Each row comes from the steps of one walk. Every step used is in the known rows, and no mark comes twice. Write the walk behind each row, first mark first.
Known rows:
f-p: [ 2.75  1.18  4.01 -1.38 -0.91  0.29  2.27 -1.33  0.45  2.42  1.29 -0.83
 -1.93  1.18  2.73 -0.98 -0.01  1.21  1.58]
p-f: [-0.14 -0.85 -2.20 -1.51 -0.41 -1.57 -2.29  1.19  4.27  3.57  1.42 -0.14
 -0.90  3.07 -0.66 -1.61  0.55 -0.67  0.32]
z-g: [ 0.83  1.65  1.00  2.26  2.53  1.05  0.87 -2.56  0.69  6.52 -0.79  0.31
 -0.16  0.14  0.31 -0.27  0.03  0.86  3.88]
p-f-s: [ 1.07  1.17 -1.12 -1.94  2.81 -1.26 -1.04  0.51  4.61  1.98  1.85  1.20
 -2.11  0.08 -0.62  0.28  2.40 -1.14  0.13]
s-x-z-j-g: [-0.37 -2.68 -0.47  0.38 -1.19  3.11 -0.92 -0.65 -1.01 -4.11 -1.23 -0.96
  0.38  0.39 -0.51  1.51 -1.18  1.98 -1.30]
g-f-p: [ 0.60  0.70  2.02 -1.63 -3.03 -1.07  0.38  1.06 -0.62  2.07  2.03 -0.35
 -1.03  1.62  2.44 -0.26 -1.36 -1.68  1.17]
p-f-g: [ 0.31  2.15 -0.01  0.21 -2.62 -1.43 -2.78  3.19  1.58  3.23 -0.87 -0.85
  0.59  1.74 -1.55 -2.09 -0.40 -1.23  0.77]
x-z-g-f-p: [ 0.29  1.75  2.88  0.85 -0.73 -0.85  1.18  0.07 -2.89  2.03 -1.61 -1.17
 -0.50  0.58  1.59 -1.30 -1.67  0.62  1.76]
x-z-j-g: [ 0.10 -1.78  0.20 -0.43 -0.26  0.95 -2.10 -0.44  0.12 -3.19 -1.62 -4.01
 -0.51  0.67  3.03  0.05 -1.62  2.08  0.31]
z-j-g-f: [-1.01 -0.91 -2.09 -0.04 -2.68  0.07 -4.06  1.63 -0.90 -0.85  1.10 -1.36
 -0.69  2.05  2.36  2.92 -3.75 -3.29  2.04]
s-x: [-0.23 -1.21 -0.34  0.15 -0.40  2.08  1.02 -1.87  1.35  3.13  1.62  2.17
  0.97  0.55 -1.58 -0.28  1.26  0.78 -0.49]
s-x-z-f: [ 1.73 -0.80  0.60  0.18  0.25 -0.31  4.37 -1.03 -0.10 -0.38 -0.42  0.04
  1.61 -0.30 -1.49 -0.45  0.81  0.29 -2.61]
j-g-f-z: [-2.68 -0.83 -1.93  1.47 -2.40 -3.33 -3.28  2.74 -2.84 -2.21  0.55  1.63
  1.66  0.56  0.61 -0.69 -3.13 -2.19  1.35]
x-z: [-0.95 -1.84  0.68 -1.59  1.00 -1.17 -0.05 -1.57  1.68  1.16 -0.58 -2.92
  0.32  0.14  2.46 -3.63  1.23  2.84 -0.66]
x-z-j: [ 0.77 -0.69  0.68 -1.71 -0.32  0.62 -0.72 -1.51  1.77 -1.00 -0.94 -4.98
 -1.45  0.63  2.31 -1.52  1.49  4.15 -0.12]
x-z-g: [-0.03  0.33  1.29  1.37  2.93  0.18  0.73 -2.60  0.15  3.87 -2.44 -1.92
  0.65 -0.38  1.03 -2.33  0.55  3.04  2.03]
j-g-f: [-2.72 -2.01 -2.52  0.13 -1.62 -1.70 -3.61  1.66 -0.79  1.54  1.41  0.52
  1.13  1.57  2.40  0.82 -3.83 -4.58  1.89]
g-f-s-x-z-j: [-0.32 -0.07 -1.22 -1.58 -0.11  1.72  0.19 -0.19 -0.32 -4.17  0.96 -0.40
 -0.98 -1.87 -1.37  1.94  2.29  0.59 -2.35]
s-x-z: [-1.38 -2.52 -0.37 -0.77 -0.13  1.23  1.07 -1.63  0.68  0.34 -0.07  0.15
  1.50 -0.11 -0.94 -2.10  1.76  3.10 -2.50]
p-f-z: [-0.32  0.39 -1.54 -0.30 -1.42 -3.24 -1.86  2.14  2.16 -0.30  0.31  0.79
 -0.38  2.23 -2.38 -2.93  1.61  1.40 -0.32]

Write each row's walk:
[ 3.58  1.81  2.54 -1.27  4.16 -2.43  4.44 -1.53  1.18 -1.14 -0.22 -1.81
 -0.74 -2.92  2.30 -0.17  2.33 -0.12 -0.66] => x-z-f-s
[ 0.21 -0.34  1.49 -0.25 -3.06 -0.97 -1.13  2.12 -2.64  0.09  1.32  0.80
 -0.52  1.84  3.16  1.49 -4.52 -4.03  1.79] => j-g-f-p
[-0.11 -0.80  0.54 -1.17  3.02  1.25  2.70 -2.53  1.18 -1.47  0.26  1.13
  0.13 -3.34 -1.16 -0.72  3.60  2.50 -2.40] => f-s-x-z
[ 0.75 -0.94 -1.94 -0.49  0.96  2.05 -1.48  1.22  1.16 -6.20 -0.88  0.87
 -1.31 -0.20 -2.74  3.08  0.46 -0.08 -2.72] => p-f-s-x-z-j-g
[-0.25 -1.10 -1.80 -1.72  2.17  0.02  0.47  0.22  3.16 -1.88  0.21  1.95
 -0.47 -0.75 -3.49 -0.57  3.43  1.03 -3.72] => p-f-s-x-z
[-0.68 -0.53  0.59  2.43  1.94  2.27  2.17 -2.75 -0.76  2.88 -2.32  1.39
  1.66 -0.77 -2.26 -1.08  0.82  2.80  0.22] => s-x-z-g
[-1.07  1.31 -1.03  2.10  0.79 -0.70 -1.27 -0.27 -0.64  6.22  0.33  0.76
  0.71  0.85  0.26  0.34 -1.53 -1.99  3.81] => z-g-f
[ 2.32  2.23  2.82  1.74 -2.14 -0.29  3.84  0.98 -2.85 -0.77 -2.30 -0.63
  2.97 -1.75 -1.88 -1.11 -0.28 -0.45 -2.09] => s-x-z-f-g
[ 1.61  1.71  1.15  0.14 -1.37 -0.22 -0.56 -0.68  0.22 -2.26  0.10 -1.88
 -1.77  0.39  0.03 -1.16  1.74  4.23  1.37] => f-z-j
[-1.81 -0.77 -2.10  0.79  0.82  1.11 -0.76  0.88 -1.48 -1.17  2.29  4.72
  1.16 -1.63 -1.05  3.80 -1.70 -4.81 -0.11] => j-g-f-s-x
[-2.33  0.03 -0.90  1.32  1.05 -1.35 -1.33 -0.16 -0.90  3.45 -1.74 -1.26
  1.14  0.41  0.90 -1.66 -1.12  0.01  1.77] => x-z-g-f
[-0.36  1.28 -0.95 -0.06 -3.45 -1.49 -2.36  1.70 -0.89 -2.81  0.89 -1.51
 -0.98  1.02 -0.28 -0.60  0.42  1.26  1.18] => g-f-z-j
[ 0.82  0.31 -1.92 -1.08  1.79  0.83  0.45  0.36  3.44  0.95  2.14  4.02
 -1.00 -0.05 -3.91  1.48  2.91 -1.15 -1.73] => p-f-s-x
[-2.73 -2.09 -2.06  0.19  0.78  0.16 -0.66  0.98 -2.00 -3.78  0.52  2.70
  1.69 -2.29 -0.22  1.69 -0.96 -2.85 -2.30] => j-g-f-s-x-z
[-0.79 -0.17 -0.87 -0.92  0.79 -0.39 -2.92  1.10 -0.92 -5.24 -0.11 -2.36
 -1.26 -1.53  3.18  2.36 -1.37 -1.55 -0.01] => x-z-j-g-f-s
[ 0.07  0.27 -2.08  0.50 -0.47  2.81 -1.24  0.76 -1.49 -3.54  1.99  2.79
 -0.79 -1.23 -1.40  5.51 -1.39 -3.59  0.05] => z-j-g-f-s-x
[-1.08  1.96  0.15  0.94  4.04 -1.07  0.22 -1.00 -0.73  1.79 -1.18 -0.16
 -0.04 -2.64  0.88 -0.33  0.79 -0.83  1.61] => x-z-g-f-s
[ 0.18  0.90  2.14  1.69 -1.48  1.56  2.43 -0.25 -3.86  0.99 -1.38  1.74
  0.83  0.18 -1.74 -0.01 -1.14  0.39 -0.09] => s-x-z-g-f-p
[ 4.65  0.94  4.34 -0.19 -1.43  0.36  6.98 -0.73 -1.96 -1.85 -0.59  0.25
 -0.01 -0.07 -0.64 -0.04  0.13  0.73 -2.32] => s-x-z-f-p
